Each row was made from one walk, in order. Every step used is in the known rows, and no mark comes twice. Write each row's walk.
Known rows
tanu > rusugor > gubuz > tazun > zikin > mizame > nomo > rober: [-0.35  1.23 -0.15  4.76 -2.32 -7.76 -5.54 -0.51  1.03  2.19 -0.34  1.26
  2.45  6.90 -1.54 -1.96 -0.12 -1.86  4.16]
rusugor > gubuz > tazun > tanu > rober: [ 3.84 -0.04  4.28  0.92 -3.27 -4.15 -2.22 -2.46  1.75 -0.21  0.77  1.46
  3.21  3.61 -1.98  2.23 -0.75 -0.65 -3.74]
nomo > mizame > tanu > rusugor > gubuz: [-0.61  1.81 -0.18 -1.27 -0.97 -3.10 -7.36 -1.65  3.02 -0.83  1.67 -0.89
  0.41 -0.74 -8.14  2.40  3.27  1.90  1.39]
nomo > rober: [-2.57 -0.43  0.06  2.79 -0.98 -1.98 -0.17  0.89  0.89 -0.06  0.66  2.80
 -1.50  2.96  1.53  0.28 -0.60 -1.39  4.42]
mizame > gubuz: [-0.42 -1.66 -0.06 -1.07 -1.73  0.97 -2.44 -0.41  0.73  0.76  1.62 -0.25
  1.98 -2.03 -0.93  3.50  2.44  2.82 -1.40]
nomo > mizame > tanu > rusugor > gubuz > tazun: [ 1.08  1.92  1.49 -0.16 -1.67 -1.65 -7.58 -4.26  1.81  0.39 -1.36 -0.07
  5.77  0.94 -5.92 -3.18  2.53  2.47  0.22]
zired > mizame: [ 0.52 -1.20  3.68  3.24 -1.34  0.72 -5.84  2.87 -1.82  0.18 -0.52 -3.10
 -2.07  1.57 -1.18 -1.20  0.52  1.16  0.43]
tanu > rusugor > gubuz > tazun > zikin: [ 3.74  0.58  1.89  1.86 -1.45 -1.20 -7.80 -6.74 -0.32  0.83 -1.78  0.55
  2.85  1.35 -4.99 -5.65  0.44 -3.73  0.45]
tazun > tanu: [ 0.26 -1.33  4.72 -0.29 -3.86  1.41 -0.20  0.43  0.88 -1.15 -1.69 -1.55
 -1.25  1.27 -0.49  1.74 -1.77  0.61 -1.08]
rusugor > gubuz: [ 0.81  0.09 -1.92 -0.33 -1.18 -2.34 -4.58 -2.30  2.48  0.33  2.15 -0.11
 -0.01  0.38 -4.89  2.44  1.67  0.72 -0.77]
tazun > tanu > rusugor > gubuz > rober: [ 1.88  2.06  0.59  1.46 -3.27 -2.07 -2.99 -6.15  0.53 -0.52  2.08  3.57
  1.13  3.94 -5.84  3.27 -0.55  0.28 -2.15]
nomo > mizame > gubuz > tazun > zikin: [ 2.63 -0.71  3.81  1.84 -2.37  2.45 -6.71 -4.98 -1.15 -0.08 -2.11 -0.10
  3.21  0.02 -1.92 -4.72  0.95 -3.09  1.31]
mizame > nomo > rober: [-1.83 -0.07 -1.58  2.99 -1.65 -5.59 -0.70  1.26  1.90  1.00  0.21  3.70
  1.24  5.37  2.17  0.58 -0.17 -0.65  4.00]
nomo > mizame > tanu: [-2.30  0.17  3.64 -0.76 -2.38  3.23 -2.96  2.02  2.11 -2.52 -0.33 -2.88
 -0.31 -2.86 -0.71  2.48  2.59  1.02  2.99]
gubuz > rober: [ 1.44  1.29  0.29  2.19 -2.00  0.70  1.27 -4.48 -1.18 -0.42  1.30  3.71
  1.23  2.97 -0.21  1.85 -1.35 -0.95 -1.78]
tanu > rusugor: [-0.49  2.38 -0.11 -0.78  1.91 -3.29 -1.88 -0.39 -0.74  0.11 -0.37  0.89
  0.73  0.38 -4.14 -1.83  0.47  1.08  1.06]
zired > mizame > gubuz > tazun > zikin: [ 3.51 -1.49  4.08  2.81 -2.83  1.81 -8.10 -4.68 -1.53  1.05 -2.06 -0.89
  2.86  0.60 -2.09 -4.95  0.86 -2.66 -0.10]
zikin > mizame > nomo: [ 1.01  1.27 -0.91  2.15 -1.30 -5.98 -1.82  2.44  0.07  2.51 -0.65 -2.81
  3.23  4.51  0.68  0.20 -0.14  0.45 -0.52]
rusugor > gubuz > tazun > zikin > mizame > nomo: [ 3.05  1.17 -0.14  3.18 -2.46 -6.30 -5.79 -1.05  0.29  2.93 -1.22 -2.73
  4.48  5.17 -1.60 -1.96  0.18 -1.47 -0.59]
nomo > mizame > gubuz > tazun > tanu > rusugor: [-0.23  1.54  4.78 -0.97 -1.82 -0.98 -4.60 -1.23 -0.18 -0.90 -2.46 -0.28
  3.01  1.24 -5.14 -2.02  0.44  2.96  0.78]

Which walk is each row?
[ 3.42 -0.28  5.57  1.58 -3.67 -3.43 -1.97 -0.89  0.48  0.44  0.62 -0.54
  3.51  3.27 -0.80  2.52 -0.86 -0.23 -3.96]
zikin > mizame > gubuz > tazun > tanu > rober
[ 0.64  0.12  4.48  1.98 -3.53  1.08 -5.00 -0.02  0.58  1.08 -1.16 -6.23
  0.96 -1.26 -1.03 -0.34  1.02 -1.59  0.07]
gubuz > tazun > zikin > mizame > tanu
[ 0.75  1.62  0.19  0.14 -1.48 -4.09 -8.35 -2.37  2.20  0.67  1.54 -2.70
 -0.04 -0.20 -8.39  1.55  2.44 -0.09  0.34]
tazun > zikin > mizame > tanu > rusugor > gubuz
[ 2.39  0.89  3.99  4.31 -1.65 -0.43 -4.85 -1.04 -2.80  1.89 -1.79 -5.62
  0.80  2.23 -1.24 -4.62 -1.40 -3.94  0.40]
gubuz > tazun > zikin > mizame
[-1.26  2.53  2.03 -0.19 -0.08 -2.94 -3.73  1.45  0.14  0.64 -0.29 -3.55
  0.57 -0.88 -4.49  0.04  1.38  1.40  0.92]
zikin > mizame > tanu > rusugor
[ 0.59  1.09  0.32 -0.97 -1.70 -4.02 -6.07 -2.39  2.42 -0.14  0.97 -0.26
 -0.04  1.31 -8.09  2.04  1.15  1.76 -0.55]
tazun > tanu > rusugor > gubuz
[ 1.73  1.57  0.55 -0.33 -1.66 -2.56 -6.92 -4.95  1.99  1.53 -1.20  0.20
  6.15  0.91 -5.65 -3.02  2.26  2.51 -1.27]
mizame > tanu > rusugor > gubuz > tazun
[ 1.38 -0.06  2.28  1.20 -2.49  0.32 -4.54 -2.18 -0.71  2.60 -1.26 -2.37
  6.44  0.74 -1.01 -2.53  1.34  2.64 -2.09]
zikin > mizame > gubuz > tazun
[ 1.89  1.19  1.82  0.79 -2.14 -2.34 -8.94 -3.92  1.35  1.60 -1.34 -0.83
  5.40  1.50 -6.04 -3.43  2.43  2.94 -1.17]
zired > mizame > tanu > rusugor > gubuz > tazun
[ 3.51  0.70  3.57  2.27 -2.68 -4.47 -4.73 -1.52  1.66  0.82  2.07 -2.05
  2.56  1.24 -2.33  2.68  1.18 -2.68 -2.44]
rusugor > gubuz > tazun > zikin > mizame > tanu > rober
[-0.96  1.43  2.89  0.11 -0.38 -1.99 -5.87  1.50  0.19  0.01 -0.55 -2.25
  0.03 -0.90 -4.87 -0.39  2.13  2.43  1.11]
zired > mizame > tanu > rusugor
[ 3.30 -1.10  2.82  1.75 -2.37  1.48 -6.07 -5.65 -0.87  1.03 -1.91  0.21
  3.50  0.03 -1.63 -4.50  0.66 -3.06 -0.26]
mizame > gubuz > tazun > zikin
[ 0.62  1.72  3.82 -0.69 -1.23 -2.28 -3.15 -1.74 -0.25 -0.07 -2.83  0.11
  2.64  1.98 -4.58 -2.98 -0.73  2.06 -0.30]
gubuz > tazun > tanu > rusugor
[ 2.87  2.02 -0.23  2.87 -1.78 -7.36 -6.44 -1.20  0.03  2.94 -1.34 -2.42
  4.75  5.28 -3.03 -2.65  0.36 -1.09 -0.24]
tanu > rusugor > gubuz > tazun > zikin > mizame > nomo
[ 1.69  1.97  1.20  0.61 -1.86 -2.95 -7.42 -3.95  1.35  1.98 -1.15 -1.81
  5.77  1.46 -5.79 -3.11  1.87  2.23 -1.27]
zikin > mizame > tanu > rusugor > gubuz > tazun
[ 1.41 -0.46  2.12  2.94 -3.89  1.81 -3.28 -3.29 -1.56  0.19  2.26  2.06
  1.58  2.40 -1.48  3.71  0.63  1.58 -2.56]
zired > mizame > gubuz > rober
[ 2.06  1.78 -0.03  0.06 -0.87 -3.05 -6.37 -5.13  1.10  1.63 -1.24  1.01
  6.00  1.90 -5.61 -4.03  1.55  2.15 -1.24]
tanu > rusugor > gubuz > tazun
[ 2.53  1.77  3.30  3.95 -1.38 -2.37 -7.07 -2.01 -2.24  2.08 -1.21 -5.34
  1.06  2.48 -4.35 -4.40 -0.65 -3.31  0.48]
tanu > rusugor > gubuz > tazun > zikin > mizame
[ 0.38  1.54  4.51 -0.11 -2.04 -2.30 -4.42 -0.89 -0.67  0.71 -2.24 -1.99
  3.00  1.79 -5.00 -1.90 -0.23  2.76 -0.75]
zikin > mizame > gubuz > tazun > tanu > rusugor
